Each row was made from one small tree. Brackets hold a mark, then the marks that hang from it, in the order of their numbers. Every link used is in the known rows. Write each row's tree.
Known rows
{z_194 {z_586 z_750 {z_872 z_997}}}: [ 0.31  2.32 -3.15 -0.85  2.14 -1.74  1.35 -2.69  2.25  2.40 -2.24 -0.74
  0.81 -2.31 -2.63  0.35  0.60  2.07 -2.83  0.85 -0.40  0.05]
{z_121 {z_997 z_269 {z_872 z_586}}}: [ 0.43  2.54 -4.08  1.38 -0.43 -4.41 -1.12 -0.90 -3.38  2.38 -0.08 -0.98
  1.57 -4.70 -1.25  1.57 -2.12 -0.10 -3.36  0.09  2.28  0.59]
{z_750 {z_586 z_194 {z_872 {z_997 z_269 z_930}}}}: [ 0.76  4.26 -4.98  0.75  2.93 -2.21  0.71 -0.26 -0.45  2.57 -1.43 -0.34
  1.85 -6.06 -0.09  0.98 -1.50 -1.87  0.88 -2.10  5.26  3.73]
{z_586 z_194 z_750 {z_872 z_997}}: [ 0.37  2.80 -4.60 -2.96  2.57 -0.87  1.68  0.33  3.11 -0.66 -0.37 -1.30
  1.22 -2.87 -1.15  1.97  1.06  0.33  0.62 -0.63 -0.58  0.43]
{z_631 z_586}: [ 0.24  0.84 -0.71  0.10  0.00  0.23 -0.26 -0.23  1.06  2.31  0.26  0.17
  0.15  2.03 -1.86  0.28  0.36  0.24  1.09  0.48  0.23  1.24]
{z_631 {z_586 z_194 z_750 {z_872 {z_997 z_930}}}}: [ 0.18  4.34 -6.05 -1.13  2.18 -0.66  1.44 -0.31  3.23  2.18 -0.42 -0.51
  1.53 -1.19 -3.00  3.12  0.16  0.73  3.08 -2.23  2.25  2.43]
{z_750 {z_586 z_194 {z_872 {z_997 z_121 z_930}}}}: [ 0.18  3.37 -4.46  1.93  0.21 -0.85  0.46  0.00 -1.43  2.71 -1.42  0.09
  1.87 -5.07 -0.89  3.38 -0.68 -1.72  1.45 -2.25  4.29  2.17]
{z_586 z_194 z_750 {z_872 {z_997 z_121}}}: [ 0.37  2.96 -4.76 -0.27  1.69 -0.68  1.41  0.39 -0.07  0.03 -1.00 -0.76
  0.96 -2.71 -0.72  3.77  1.21  0.74 -0.21 -0.85  0.35  0.86]
{z_872 {z_997 z_930}}: [-0.05  0.76 -2.87  0.11 -0.59 -0.35  0.71 -1.46 -2.50  1.67 -2.22 -0.38
  0.87 -1.24  1.46  1.60 -1.64 -0.95  1.70 -1.16  3.22  0.34]
{z_586 z_194 z_750 {z_872 {z_997 z_121 z_269 z_930}}}: [ 1.00  4.83 -5.91  2.54  3.29 -1.67  0.65  0.18 -3.29  1.31 -2.18  0.10
  1.35 -3.90  1.09  4.35 -0.51  1.13  0.15 -2.97  4.65  3.55]
{z_269 {z_997 z_121 {z_872 {z_586 z_194}} z_930}}: [ 0.65  4.00 -5.36  1.92 -1.90 -1.95 -1.48  1.00 -3.78  0.47 -2.21 -0.97
  1.09 -5.03 -2.03  4.36 -1.74 -1.24 -1.05 -1.36  2.43 -0.57]
{z_997 z_121 z_269 {z_872 {z_586 z_194}} z_930}: [ 0.69  4.38 -3.75  3.91 -0.23 -2.85 -1.86  1.66 -6.21  2.04 -1.79 -0.12
  1.92 -5.07  0.34  4.53 -1.35  0.12 -2.80 -3.38  5.64  2.30]
{z_930 {z_997 z_269 z_872}}: [ 1.68  3.13 -3.22  0.24  0.52 -4.65 -0.69  0.23 -1.62  0.10 -0.07 -0.13
  0.08 -2.74 -0.36  0.61 -0.23 -0.24 -2.25 -0.40  2.73  2.94]
{z_121 {z_997 z_872 z_930}}: [-0.73  2.28 -3.79  2.20 -3.09 -2.68 -1.28 -0.30 -0.33  0.09  0.94  0.96
  1.06 -2.58 -0.21  2.64 -1.90  0.20  1.27 -2.61  3.82 -0.04]
{z_121 {z_997 z_269 z_872 z_930}}: [ 0.18  3.34 -4.31  3.39 -0.93 -3.74 -1.66 -0.37 -2.69  0.77  0.05  1.06
  1.08 -3.47  1.03  2.21 -2.59  0.20 -0.03 -2.72  5.73  1.91]
{z_872 {z_586 z_194 z_750} {z_997 z_121 z_269 z_930}}: [ 1.16  3.99 -6.01  2.08  2.44 -1.40  0.21 -0.09 -7.83  4.36 -2.88 -1.90
  2.05 -4.62 -0.07  4.75 -1.28  1.50 -2.25 -1.77  3.46  1.31]
{z_631 {z_586 z_194 z_750 z_872}}: [ 0.26  3.39 -3.14 -1.29  2.80 -0.38  0.52  0.98  5.76  0.46  1.77  0.04
  0.79  0.15 -4.58  1.52  1.82  1.69  1.53 -1.34 -1.11  2.11]
{z_750 {z_586 z_194 {z_872 {z_997 z_121 z_269}}}}: [ 1.28  3.69 -4.26  1.53  2.58 -1.93  0.59  0.06 -2.70  2.91 -1.81 -0.43
  1.47 -5.69  0.28  2.06 -0.33 -1.72 -1.31 -0.32  3.56  3.23]
{z_269 {z_997 z_872}}: [ 0.72  1.94 -2.80 -0.71 -1.09 -2.82 -0.80 -0.19  1.30 -1.45 -2.23 -0.22
 -0.68 -2.84 -0.62  0.40 -1.03 -0.83 -0.36  1.07  0.00 -1.09]
{z_586 {z_872 z_997}}: [ 0.15  0.77 -2.84 -1.40  0.65 -1.52  1.63 -1.63  1.53  0.13 -1.84 -0.53
  0.58 -1.93  0.31  0.56 -0.42 -1.67  0.47  0.32  1.16  1.21]

Which tree is each row?
[-0.38  1.70 -4.23  1.75  0.10 -1.39  0.39 -2.10 -6.28  4.64 -3.57 -1.37
  1.55 -3.12 -1.14  4.56 -1.88  1.75 -1.36 -1.05  1.86 -0.55] : {z_872 {z_586 z_750} {z_997 z_121 z_930}}
[-0.45  2.19 -1.80  2.18 -0.81 -3.93 -1.34 -0.29 -2.67  2.31 -2.01 -0.15
  0.70 -3.79 -2.23  4.21 -0.41  2.79 -3.68 -0.97 -0.03 -0.98] : {z_997 z_121 {z_872 {z_586 z_750}}}
[ 0.52  4.51 -5.81 -0.94  0.23 -2.91 -0.85  0.64  0.38  0.14 -1.72 -1.59
  0.99 -5.60 -4.00  2.90 -1.51  1.04 -0.71 -1.51 -0.15 -1.58] : {z_269 {z_997 {z_872 {z_586 z_194 z_750}} z_930}}
[-0.66  2.02 -3.28  0.66  0.49 -2.33  0.83 -2.26  1.33  3.07 -1.99  0.05
  1.24 -4.68 -0.96  0.74 -1.98 -1.65  1.67 -1.46  3.55  1.81] : {z_750 {z_586 {z_872 {z_997 z_930}}}}
[ 0.12  3.18 -2.26  2.83  0.16 -4.49 -1.50 -0.55 -3.51  2.31 -2.50  0.04
  1.26 -4.84  0.04  1.96 -2.54  0.26 -2.41 -2.43  4.86  2.15] : {z_997 z_269 {z_872 z_586} z_930}
[ 0.62  5.24 -4.41  3.94  1.29 -3.61 -1.79  1.54 -5.29  2.44 -1.83 -0.27
  1.69 -5.43 -0.99  5.16 -0.97  2.63 -2.98 -3.86  4.02  1.51] : {z_997 z_121 z_269 {z_872 {z_586 z_194 z_750}} z_930}
[ 0.62  2.10 -3.46  1.38  1.24 -1.50  0.47 -1.28 -4.87  2.55 -2.99 -0.37
  0.77 -2.32  2.78  1.08 -2.10 -0.76  0.23 -1.14  4.95  2.21] : {z_872 {z_997 z_269 z_930}}
[-0.22  0.93 -3.88  2.26 -1.53 -0.70  0.25 -1.98 -7.30  4.42 -3.33 -1.40
  1.60 -2.54  0.20  3.85 -2.20 -0.81 -1.32 -0.71  3.20  0.20] : {z_872 z_586 {z_997 z_121 z_930}}
[ 1.11  3.43 -3.69  0.72  4.33 -2.92  1.06 -2.60 -0.07  3.19 -3.05 -0.66
  0.78 -3.37 -1.25 -0.03 -0.01  2.19 -4.16  0.71  1.31  1.86] : {z_194 {z_586 z_750 {z_872 {z_997 z_269}}}}
[ 0.10  0.69 -3.42 -2.33  1.30 -1.83  1.13 -1.92 -2.13  3.69 -2.42 -2.57
  1.08 -2.90 -1.95  1.68 -0.76  1.34 -2.29  1.42 -1.60 -1.65] : {z_872 {z_586 z_750} z_997}
[-0.26  3.41 -4.77  2.78 -1.20 -3.92 -1.55 -1.29 -3.49  1.92 -3.82 -0.52
  0.18 -5.16 -3.06  4.20 -2.52  1.64 -1.82 -1.26  0.93 -1.27] : {z_269 {z_997 z_121 {z_872 {z_586 z_750}} z_930}}
[ 0.73  1.94 -4.50 -3.52  1.91 -0.52  1.45  0.10 -1.60  2.62 -0.87 -3.33
  1.87 -3.21 -2.45  2.39  0.28  0.84 -1.56  0.79 -1.66 -1.58] : {z_872 {z_586 z_194 z_750} z_997}
[ 0.55  4.67 -6.00  1.56 -0.58 -2.60 -1.39  0.90 -2.86  0.87 -2.30 -1.10
  0.93 -5.50 -3.26  4.97 -1.31  1.29 -1.44 -1.81  0.81 -1.35] : {z_269 {z_997 z_121 {z_872 {z_586 z_194 z_750}} z_930}}
[ 0.74  4.32 -5.12  3.06  2.05 -1.91  0.10 -0.01 -3.64  3.40 -2.26  0.10
  1.78 -5.96  0.72  2.97 -1.38 -1.37  0.20 -2.42  6.11  4.17] : {z_750 {z_586 z_194 {z_872 {z_997 z_121 z_269 z_930}}}}
[ 1.50  3.02 -4.10  2.38 -0.23 -4.97 -1.19 -0.23 -6.20  2.65 -1.21 -0.97
  0.90 -4.10 -1.85  3.17 -0.89 -0.33 -5.09 -0.05  2.80  2.83] : {z_930 {z_997 z_121 z_269 {z_872 z_586}}}
[ 0.08  3.28 -2.56  5.40 -0.61 -4.28 -2.11 -0.44 -6.74  3.09 -3.18  0.59
  1.25 -4.48  0.85  4.02 -2.53  0.65 -3.20 -2.71  5.83  2.41] : {z_997 z_121 z_269 {z_872 z_586} z_930}
[ 0.37  2.69 -4.88  3.11  1.79 -2.51  0.14 -2.24 -8.54  5.38 -4.38 -1.27
  1.30 -4.04  0.18  4.12 -2.55  1.96 -2.56 -1.23  3.38  1.42] : {z_872 {z_586 z_750} {z_997 z_121 z_269 z_930}}
[-0.11  3.28 -3.85  4.38  1.63 -3.20  0.10 -2.15 -4.33  4.39 -3.83  0.98
  1.03 -5.75  1.01  2.17 -2.52 -1.06 -0.16 -1.83  6.18  3.98] : {z_750 {z_586 {z_872 {z_997 z_121 z_269 z_930}}}}
